Each row was made from one small tree. The marks that hang from a mark follow it in brackets, in alphabetical order. Every link used is in the known rows. Write each row's tree.
Known rows:
mavom{ravev{sedi{bezil{lekeb}}}}: 20.3  11.2  5.8  -1.4  -3.0  -42.1  20.9  5.7  6.6  -30.4  -22.8  7.8  -14.9  -28.8  -4.4  -19.4  8.1  0.2  -19.8  14.3  -63.1  11.8  -16.5  -1.3  19.5  -38.3  -4.2  18.6  -1.6  14.7  -10.2  -9.5  -6.3  2.6
bezil{mavom}: 22.4  0.0  12.1  1.9  11.9  12.0  -9.2  -33.3  -22.7  12.4  4.3  2.5  -3.5  29.4  44.9  12.4  -3.4  28.8  14.5  39.6  18.0  16.6  -12.9  4.5  17.8  -14.3  32.8  30.7  9.5  27.8  1.3  -10.5  1.7  -21.8
bezil{lekeb{vateb} mavom sedi{nubab}}: 4.0  -5.2  -18.1  -18.4  20.2  35.4  -20.2  22.2  20.8  34.5  13.4  -24.9  31.6  43.9  -25.4  -24.0  -15.2  1.1  28.9  -27.4  56.3  -16.0  24.2  -11.3  -42.6  -1.6  15.5  -8.1  -6.3  11.3  23.4  -12.4  -24.5  21.9
neni{kekekib}: -27.1  20.4  3.4  -13.1  -5.6  34.0  4.3  -41.8  -32.9  -17.6  -0.2  16.8  -20.2  10.6  27.5  33.7  -9.8  25.5  17.8  42.8  0.8  21.9  -43.7  25.3  6.8  -3.0  7.2  30.4  3.3  28.9  -20.9  30.6  8.2  -30.8
nubab{mavom{ravev{sedi{bezil{lekeb}}}}}: -4.6  20.0  6.8  2.9  15.2  -31.0  14.3  -18.2  11.4  -12.9  -16.1  -1.3  -20.1  -48.0  -6.9  -3.8  -6.9  -14.5  13.7  10.5  -29.1  2.0  -9.8  -9.7  27.9  -28.1  -22.2  -3.6  17.6  6.4  -31.3  -8.2  -5.2  -10.6
sedi{bezil{lekeb} nubab{mavom}}: -19.7  -14.0  -2.4  17.4  -39.2  -8.5  28.0  9.1  3.1  6.3  31.1  1.8  -10.3  -33.4  -10.0  38.3  5.5  -1.1  -18.5  -24.8  28.5  -5.5  6.0  9.4  3.8  38.4  -39.3  -32.0  -13.6  -28.6  -29.3  -8.8  9.8  -4.1
sedi{bezil{mavom{ravev}} nubab}: 13.9  -11.3  10.9  22.4  -34.4  -43.3  19.2  5.6  -0.3  -7.3  33.1  31.8  -16.9  -34.5  5.5  9.3  33.2  2.5  -35.6  2.0  0.0  -9.7  5.0  17.5  -16.9  -3.7  -1.2  20.8  -17.0  0.6  -8.1  -11.3  14.9  5.3
sedi{bezil{lekeb{neni}}}: 32.8  -31.6  4.1  13.3  -20.7  4.8  4.7  13.6  -5.7  0.4  -15.6  -13.8  -11.5  12.2  29.7  31.2  25.6  2.1  -34.7  13.7  -11.0  19.9  -16.0  4.8  28.0  35.5  -11.7  -15.2  -10.6  -26.3  -4.4  -8.1  7.7  -10.4
mavom{ravev{sedi{bezil{lekeb} nubab}}}: 5.7  10.7  7.0  -4.1  -20.0  -46.2  28.8  18.8  1.1  -30.8  -0.2  17.3  -8.7  -40.8  -20.0  -15.3  8.4  0.0  -23.9  -4.5  -51.1  -2.8  -2.0  3.5  2.0  -26.2  -9.1  13.3  -11.8  5.9  -0.5  2.6  -6.0  8.4
lekeb{vateb}: -12.2  0.1  5.2  18.0  21.9  38.5  -10.9  -10.1  -9.8  -17.1  -4.2  37.0  -23.1  49.4  44.5  1.7  12.7  36.9  28.9  38.7  15.0  19.9  -22.9  12.1  21.6  28.6  16.2  49.1  -1.7  21.6  2.2  2.4  13.3  11.9
neni{kekekib lekeb}: -52.5  5.3  4.8  -50.5  12.1  30.1  -11.5  -53.8  -37.0  -8.5  -24.7  19.9  -20.6  39.7  19.2  10.1  -12.6  6.0  16.5  36.9  -5.3  -0.5  -36.8  15.4  1.0  -5.9  8.5  14.1  -5.6  23.2  -9.5  44.4  23.8  -43.6
ravev{sedi{bezil{lekeb mavom} nubab}}: 4.9  -8.0  -12.9  13.8  -17.6  -23.0  15.2  1.5  -8.3  4.5  14.3  -13.4  23.8  -11.2  -15.6  -11.0  -20.8  4.4  -32.0  -33.3  -2.5  0.8  5.1  6.4  -8.7  -5.5  13.7  -17.9  3.5  -13.3  0.2  -18.8  13.7  15.6
lekeb{neni vateb}: -1.1  -11.2  17.9  18.9  30.4  43.6  -41.0  -4.0  -5.3  -7.7  -19.3  30.1  -12.5  56.3  57.6  9.9  30.2  13.5  19.7  39.6  6.0  14.9  -5.9  0.3  28.4  50.0  18.2  32.6  6.7  -13.4  27.4  19.8  15.2  -2.0
ravev{sedi{bezil nubab{mavom}}}: -16.8  4.4  -9.8  36.3  -19.1  -24.1  24.2  -28.3  -19.2  -15.0  18.1  16.4  -8.2  -41.4  -3.6  -5.6  -22.6  8.2  -24.0  -16.1  -10.4  1.2  0.1  19.8  5.2  4.3  -6.2  -9.6  8.5  -19.3  -23.3  -13.9  32.7  17.9
veze{kekekib}: -15.1  -9.1  29.4  7.2  -12.0  38.1  12.8  -29.4  -46.1  -31.3  -7.6  17.4  -23.5  9.6  53.7  34.2  -10.3  33.9  45.5  56.8  -30.7  27.5  -31.7  14.8  27.0  -32.1  18.2  29.0  34.8  26.8  6.6  28.3  18.7  -36.0
mavom{ravev{sedi{bezil{lekeb{vateb}} nubab}}}: -2.6  9.0  1.3  4.9  -4.4  -38.8  16.1  28.5  14.2  -29.1  -3.0  22.7  -8.7  -26.2  -20.3  -25.5  15.9  -2.5  -12.2  -9.4  -41.7  -6.3  0.9  0.4  -2.2  -13.8  -8.0  18.5  -10.7  5.6  0.1  3.4  -3.3  17.5
mavom{ravev{sedi}}: 10.3  26.5  15.9  -9.1  9.8  -27.6  11.4  -11.2  -14.9  -39.2  -16.2  25.1  -19.2  -17.6  9.3  -17.6  -0.3  20.4  5.1  37.9  -63.7  15.9  -16.0  3.6  27.1  -49.9  12.3  46.3  5.1  34.3  1.7  7.0  -8.7  -4.5
sedi{bezil nubab{mavom{ravev}}}: -17.7  1.7  10.0  26.8  -36.9  -40.4  31.2  -5.2  -1.5  -17.4  32.7  43.2  -38.8  -61.9  -1.7  23.8  26.1  -4.8  -20.1  3.1  0.4  -11.7  4.0  17.2  -1.2  12.1  -34.1  4.2  -16.3  -11.8  -34.6  -2.9  17.9  0.2
mavom{ravev{sedi{bezil{lekeb{neni}} nubab}}}: 9.9  4.9  10.0  -1.0  -16.1  -44.4  11.9  21.5  2.7  -25.6  -8.6  14.1  -5.5  -35.0  -11.4  -9.7  18.1  -10.3  -30.5  -5.1  -56.5  -3.3  4.2  -3.5  5.8  -19.4  -7.6  4.1  -5.0  -10.4  10.1  12.3  -5.3  2.4

Which tree is each row?
-65.7  5.1  -1.1  -37.4  34.1  39.9  -29.0  -42.7  -16.4  -5.2  -28.9  29.0  -20.6  63.0  17.9  -10.6  0.2  -0.5  29.5  29.2  11.6  -5.0  -35.1  9.7  -7.3  17.9  13.4  23.6  -2.1  22.3  -3.6  43.1  29.0  -25.3 : neni{kekekib lekeb{vateb}}
7.7  -11.1  -3.0  -16.2  37.8  36.9  -26.3  12.8  20.6  31.9  -10.4  -20.9  18.8  60.1  20.8  -3.4  3.7  7.2  36.5  8.6  42.2  9.6  -2.0  -20.2  10.8  13.3  23.6  9.8  12.1  22.3  10.2  -9.7  -17.1  -15.4 : bezil{lekeb{vateb} mavom}
0.5  10.9  -0.5  -23.0  38.1  -5.2  -18.7  27.9  32.4  15.3  -7.0  -8.5  28.0  19.6  -14.4  -33.4  2.2  -10.7  28.8  -17.6  4.1  -15.2  15.8  -28.7  -9.8  -17.1  18.7  10.8  14.0  24.1  21.5  2.9  -27.5  -2.9 : bezil{lekeb{vateb} mavom{ravev{sedi{nubab}}}}
11.5  18.0  12.2  -8.4  13.5  -31.2  -2.7  -15.7  -9.4  -4.0  6.8  15.8  5.1  -12.0  6.9  -22.3  -2.2  8.5  6.0  14.2  -18.1  -4.0  8.2  -4.5  0.4  -49.5  29.3  34.8  11.2  29.7  10.9  1.7  -10.3  -8.7 : bezil{mavom{ravev{sedi{nubab}}}}
15.6  -10.8  -19.5  21.3  19.7  -5.6  -3.3  -5.1  8.4  5.9  -17.5  -23.3  13.4  12.8  5.8  -31.0  -11.1  -0.2  -16.1  -13.8  -4.5  14.9  -12.1  -2.7  8.7  -1.3  23.7  -7.7  18.1  0.7  -4.6  -31.2  18.1  19.6 : ravev{sedi{bezil{lekeb{vateb} mavom}}}
-32.9  23.5  19.0  -4.9  -17.6  -11.5  18.2  -11.1  -12.4  -15.1  31.3  42.3  -28.6  -39.1  3.6  27.6  5.1  14.9  20.7  19.2  3.8  -11.7  6.6  6.2  10.5  -2.3  -22.5  21.8  -3.7  7.1  -13.4  19.7  -6.6  -17.3 : sedi{nubab{mavom{ravev}}}
3.5  14.6  11.8  12.4  -21.2  -49.9  27.1  3.0  -9.4  -39.4  5.4  38.3  -21.0  -46.4  -7.1  -13.2  11.8  5.7  -26.7  8.8  -55.0  2.3  -5.2  13.2  3.8  -30.4  -2.6  30.4  -11.7  9.4  -4.3  1.2  6.5  10.2 : mavom{ravev{sedi{bezil nubab}}}
-4.6  -1.1  -6.7  33.8  -29.5  -23.3  27.8  -10.5  -28.7  -24.7  18.8  19.1  -1.9  -20.2  -0.1  -6.8  -15.0  24.0  -40.1  -13.3  -24.1  9.1  -8.7  23.1  -2.8  3.5  8.6  5.7  -5.9  -16.1  -6.0  -13.8  31.4  26.2 : ravev{sedi{bezil nubab}}
13.7  12.9  4.2  -37.3  14.4  -22.0  -2.3  16.7  11.5  13.1  -2.9  -18.4  25.1  -2.7  -17.1  -16.8  -8.1  -4.9  13.4  -11.9  -10.3  -9.5  13.4  -22.3  -1.0  -41.5  16.6  2.8  11.8  25.5  16.7  4.7  -34.2  -19.2 : bezil{lekeb mavom{ravev{sedi{nubab}}}}
5.9  -21.1  -4.9  16.2  -3.0  23.3  -12.6  10.9  15.1  0.1  -22.6  -7.6  -10.2  23.8  19.9  22.4  30.6  -12.2  -19.4  7.1  5.5  10.0  -23.1  1.7  8.4  47.3  -9.2  -11.5  -2.9  -20.8  -9.1  7.1  19.5  -3.5 : sedi{bezil{lekeb{neni{kekekib} vateb}}}
-4.0  0.4  -1.4  -22.0  -5.9  30.1  -8.9  9.7  -0.6  18.7  4.3  -29.4  18.5  3.9  -22.3  18.9  -21.0  -10.5  16.4  -17.5  20.1  -14.3  25.1  -11.4  -9.4  13.8  -20.0  -40.2  -4.6  -23.9  16.6  12.0  -24.5  -1.0 : bezil{lekeb{neni} sedi{nubab{mavom}}}
-29.3  -16.3  -6.8  24.1  -21.4  4.2  14.8  17.2  16.3  6.9  27.9  10.6  -12.0  -19.9  -9.4  23.6  13.6  -5.7  -3.3  -26.5  43.0  -11.5  8.4  4.3  -2.4  56.8  -35.0  -22.5  -10.6  -29.5  -27.0  -7.7  16.9  10.8 : sedi{bezil{lekeb{vateb}} nubab{mavom}}
10.7  -10.5  -10.6  -14.7  27.6  40.5  -41.3  26.3  22.1  41.4  0.7  -31.0  40.0  49.2  -15.3  -19.4  -3.6  -17.3  20.5  -30.0  50.0  -21.9  36.5  -20.2  -35.7  13.5  16.8  -21.0  -0.5  -11.3  41.1  1.2  -19.8  15.9 : bezil{lekeb{neni vateb} mavom sedi{nubab}}
34.6  -27.9  -2.9  11.4  -8.9  -5.6  5.7  2.6  4.3  18.1  -3.0  -23.5  -2.5  11.6  20.6  16.5  11.1  4.5  -23.5  4.1  12.9  17.4  -12.3  -0.3  10.2  7.0  2.3  -8.7  -6.4  0.9  -15.2  -33.1  5.3  -6.9 : sedi{bezil{lekeb mavom}}
-18.5  0.1  -14.2  16.5  -16.7  -20.4  24.4  -8.1  -7.1  -2.9  11.5  -8.7  6.8  -35.0  -20.0  -3.3  -24.4  -1.7  -18.1  -33.5  -5.8  3.1  2.4  2.3  5.9  9.5  -16.6  -27.9  6.1  -21.8  -19.3  -10.9  17.1  10.3 : ravev{sedi{bezil{lekeb} nubab{mavom}}}
-22.5  14.2  -8.1  -21.2  11.9  24.6  -0.7  25.6  24.7  3.8  6.9  -2.6  3.8  2.3  -43.2  -14.3  -9.2  -8.4  40.4  -20.4  28.0  -17.8  22.5  -8.2  -24.7  1.0  -27.0  -6.3  -12.7  7.3  1.2  2.6  -29.5  19.4 : bezil{lekeb{vateb} sedi{nubab{mavom{ravev}}}}
-26.2  6.2  5.1  6.6  31.3  55.3  -46.6  -18.4  -1.8  -4.5  -25.6  25.4  -11.1  52.2  44.5  14.9  21.1  -3.5  24.6  37.4  12.8  10.0  -21.0  4.6  8.3  46.2  16.7  23.9  13.3  -4.1  15.0  42.0  21.1  -13.9 : lekeb{neni{kekekib} vateb}
-7.4  -2.5  4.5  -31.3  1.8  41.1  -17.8  -0.6  -10.5  6.5  -25.0  -23.6  7.4  32.1  21.9  41.9  0.0  1.8  11.5  19.9  -0.4  15.7  -22.0  -6.6  21.4  24.0  -1.1  -15.0  6.1  -4.4  8.0  36.7  -17.4  -44.0 : bezil{lekeb{neni{kekekib}}}
-4.3  -7.1  -12.4  14.7  -29.8  -18.6  28.2  6.5  -16.9  -13.0  9.5  -2.5  10.7  -15.9  -14.8  -2.1  -19.0  13.9  -34.2  -27.0  -18.5  7.9  -3.1  10.2  0.5  7.3  0.6  -14.2  -8.4  -16.4  -4.1  -11.1  15.3  19.0 : ravev{sedi{bezil{lekeb} nubab}}
0.5  14.7  11.4  4.5  20.3  -26.9  -0.3  -14.8  14.3  -8.8  -25.0  -2.1  -15.0  -43.7  1.1  -2.7  3.0  -28.3  5.6  12.2  -31.2  -0.7  0.7  -17.3  33.8  -15.9  -21.9  -13.1  21.3  -8.9  -15.6  0.4  -2.6  -18.0 : nubab{mavom{ravev{sedi{bezil{lekeb{neni}}}}}}
10.9  -27.5  -5.0  12.7  -39.0  -13.4  17.9  18.4  0.3  20.2  30.0  -9.6  9.2  -6.9  -1.5  23.7  12.5  3.2  -31.2  -23.4  28.1  -2.8  9.5  5.5  -14.5  24.2  -4.4  -16.2  -17.7  -12.0  -7.8  -17.9  5.9  -2.2 : sedi{bezil{lekeb mavom} nubab}
16.1  -2.9  -11.0  -26.9  -4.4  20.8  -2.0  12.7  -0.3  32.7  20.0  -34.5  33.8  20.1  -25.8  -5.3  -26.7  5.4  15.3  -20.9  37.8  -8.2  21.3  -4.8  -32.7  -21.2  11.0  -12.6  -9.7  14.9  18.5  -11.9  -31.3  6.5 : bezil{lekeb mavom sedi{nubab}}
21.2  -17.6  -12.2  23.1  25.0  -5.1  -17.1  -5.1  10.2  8.6  -26.6  -23.1  19.9  22.1  9.7  -28.0  -6.1  -9.7  -21.8  -14.3  -8.6  10.3  -1.4  -11.3  10.1  7.8  24.0  -16.0  20.1  -17.4  7.5  -22.0  21.0  17.2 : ravev{sedi{bezil{lekeb{neni vateb} mavom}}}
30.1  1.9  4.9  -38.6  8.0  -5.1  -21.6  28.5  19.2  26.3  -3.2  -28.9  31.2  1.9  -28.7  -12.5  4.5  -24.5  5.5  -14.0  3.2  -29.6  38.0  -25.8  -34.5  -33.4  6.8  -15.9  -5.1  0.3  38.2  11.2  -45.7  -8.3 : bezil{lekeb{neni} mavom{ravev} sedi{nubab}}
33.5  -11.3  -9.6  -13.1  49.0  47.2  -50.7  11.2  26.3  38.8  -25.0  -43.2  32.3  65.4  2.5  -24.6  -4.3  -17.8  26.9  -8.1  36.8  -4.3  17.7  -22.2  -13.9  1.6  23.7  -14.6  11.4  0.4  34.6  -10.3  -23.0  12.1 : bezil{lekeb{neni vateb} mavom sedi}
-25.5  -0.1  -18.3  25.0  -1.5  -8.6  14.6  -3.0  4.7  -2.6  10.7  0.4  7.6  -21.0  -20.2  -14.1  -18.6  -4.7  -7.6  -37.4  8.4  -3.3  6.0  0.2  -1.6  24.4  -11.5  -22.3  9.0  -25.0  -14.7  -11.6  20.8  24.7 : ravev{sedi{bezil{lekeb{vateb}} nubab{mavom}}}
-27.1  6.0  -18.1  -14.2  11.5  41.0  -4.3  16.2  15.5  13.7  13.1  -13.5  8.6  19.4  -32.3  -7.0  -21.6  -1.3  41.6  -26.2  45.5  -9.5  15.0  -2.5  -22.1  19.2  -19.9  -15.0  -8.9  -1.0  0.9  -0.3  -18.2  23.2 : bezil{lekeb{vateb} sedi{nubab{mavom}}}
11.3  0.2  -18.0  -22.4  49.2  54.3  -53.2  0.3  28.7  39.8  -28.4  -47.0  33.8  58.9  -8.8  -22.7  -10.6  -31.1  30.9  -8.9  42.8  -8.5  8.5  -21.0  -31.6  1.3  22.4  -21.4  18.3  4.5  22.3  6.9  -18.4  0.9 : bezil{lekeb{neni{kekekib} vateb} mavom sedi}
7.9  -19.8  2.6  29.9  -39.6  -19.9  16.9  -6.1  -15.9  2.8  40.1  22.1  -11.0  -13.0  16.9  20.7  16.2  12.9  -34.8  -5.2  22.4  -0.5  5.6  21.9  -16.3  17.5  8.6  9.0  -15.0  -11.0  -10.9  -18.8  25.3  7.7 : sedi{bezil{mavom} nubab}
-8.8  -10.9  8.6  8.0  -27.4  -26.4  11.6  24.5  17.2  0.5  10.9  6.9  -14.0  -50.9  -9.7  32.6  33.2  -29.7  -20.1  -15.1  -2.8  -21.0  18.6  -7.2  4.8  32.1  -44.7  -30.5  -10.4  -38.6  -12.7  9.3  -0.6  -14.8 : sedi{bezil{lekeb{neni}} nubab{mavom{ravev}}}
-5.9  -12.4  -10.8  22.0  -10.5  -8.0  0.1  18.1  -3.0  -9.2  -1.2  -0.1  13.3  3.2  -6.6  -13.4  -1.1  -2.0  -30.8  -30.9  -12.6  0.3  6.4  1.5  0.1  34.0  4.9  -18.4  -0.3  -34.0  13.4  -1.8  21.2  25.9 : ravev{sedi{bezil{lekeb{neni vateb}} nubab}}
15.6  -25.1  -10.4  17.6  14.4  18.0  -30.5  2.4  25.2  23.9  -16.0  -21.0  7.3  29.6  20.9  7.6  25.6  -24.8  -15.3  -0.9  27.0  1.9  -10.0  -6.8  -3.9  37.2  7.7  -17.6  8.1  -13.0  -5.8  -5.8  16.3  -6.8 : sedi{bezil{lekeb{neni{kekekib} vateb} mavom}}
-8.6  17.2  -2.7  -29.9  -9.7  8.5  15.5  13.0  4.0  3.1  11.4  -13.6  4.5  -22.1  -40.4  6.1  -17.8  -4.4  28.3  -13.2  9.6  -13.2  18.0  -4.0  -17.9  -21.3  -28.3  -16.2  -16.2  9.4  -3.1  5.2  -38.8  1.5 : bezil{lekeb sedi{nubab{mavom{ravev}}}}
24.9  -22.5  -3.4  6.7  -3.9  5.9  -14.3  -5.0  10.4  23.2  -15.9  -30.1  4.2  11.5  20.4  21.1  17.8  -20.2  -27.2  4.0  11.9  8.5  -13.0  -4.1  3.1  18.5  2.3  -24.9  6.5  -15.6  -10.7  -4.8  10.6  -23.1 : sedi{bezil{lekeb{neni{kekekib}} mavom}}
5.6  -2.5  -10.1  29.7  -16.3  -30.6  16.2  -19.3  -19.2  -4.7  18.6  5.7  5.7  -16.8  2.3  -18.4  -16.5  10.9  -37.8  -17.9  -8.8  4.3  1.8  17.5  -8.3  -8.0  23.2  3.4  5.7  -9.3  -3.1  -21.0  30.0  23.9 : ravev{sedi{bezil{mavom} nubab}}
-11.7  7.6  -10.4  -23.1  -11.4  25.9  14.4  4.9  -4.6  11.1  17.1  -21.9  11.7  -3.3  -33.7  12.1  -33.0  6.9  27.5  -17.8  27.2  -4.7  13.2  0.9  -14.1  -5.6  -24.8  -23.3  -13.3  0.4  -2.9  -1.5  -27.5  3.8 : bezil{lekeb sedi{nubab{mavom}}}
21.8  19.9  7.9  -11.7  -1.8  -18.3  0.2  -3.9  -2.7  1.7  21.3  13.9  -0.4  -12.2  -17.2  -23.6  -4.5  5.1  9.6  7.8  2.6  -18.2  22.7  8.4  -39.6  -56.8  17.8  30.5  -11.2  31.2  14.0  -7.0  -21.6  12.0 : bezil{mavom{ravev} sedi{nubab}}
30.0  -8.8  -0.3  -21.9  7.4  38.0  -15.4  7.4  -10.2  4.8  -25.3  -37.5  12.6  37.0  1.5  10.0  -10.8  3.8  9.2  8.2  -5.0  14.7  0.5  -6.8  5.9  -2.7  -0.1  -18.7  -8.0  -4.7  20.9  4.6  -23.9  -1.0 : bezil{lekeb{neni} sedi}
-13.8  34.6  14.8  -0.1  26.9  -21.8  6.3  -38.3  -2.2  -21.9  -11.1  19.1  -28.2  -38.6  9.1  -5.2  -11.5  1.9  30.4  31.7  -29.8  5.4  -9.6  -3.6  36.0  -37.9  -7.8  22.1  25.5  21.8  -22.2  2.8  -6.0  -15.6 : nubab{mavom{ravev{sedi}}}
-11.9  24.4  4.7  -1.8  -11.2  -2.5  13.1  -17.8  -15.9  -13.5  23.1  19.0  -17.9  -27.7  -18.5  -0.2  -15.8  11.0  21.9  13.1  3.0  -7.2  12.0  20.1  -19.1  -29.8  -12.3  18.0  -13.0  12.1  -8.8  1.4  -10.2  14.6 : bezil{sedi{nubab{mavom{ravev}}}}
26.6  3.3  10.1  0.2  2.9  -40.5  6.3  11.4  3.1  -27.6  -30.7  3.5  -12.5  -24.6  1.6  -13.8  17.7  -10.2  -23.7  13.4  -65.7  8.3  -9.2  -6.8  19.4  -26.1  -3.6  7.8  2.6  0.0  3.9  1.1  -5.1  -4.4 : mavom{ravev{sedi{bezil{lekeb{neni}}}}}
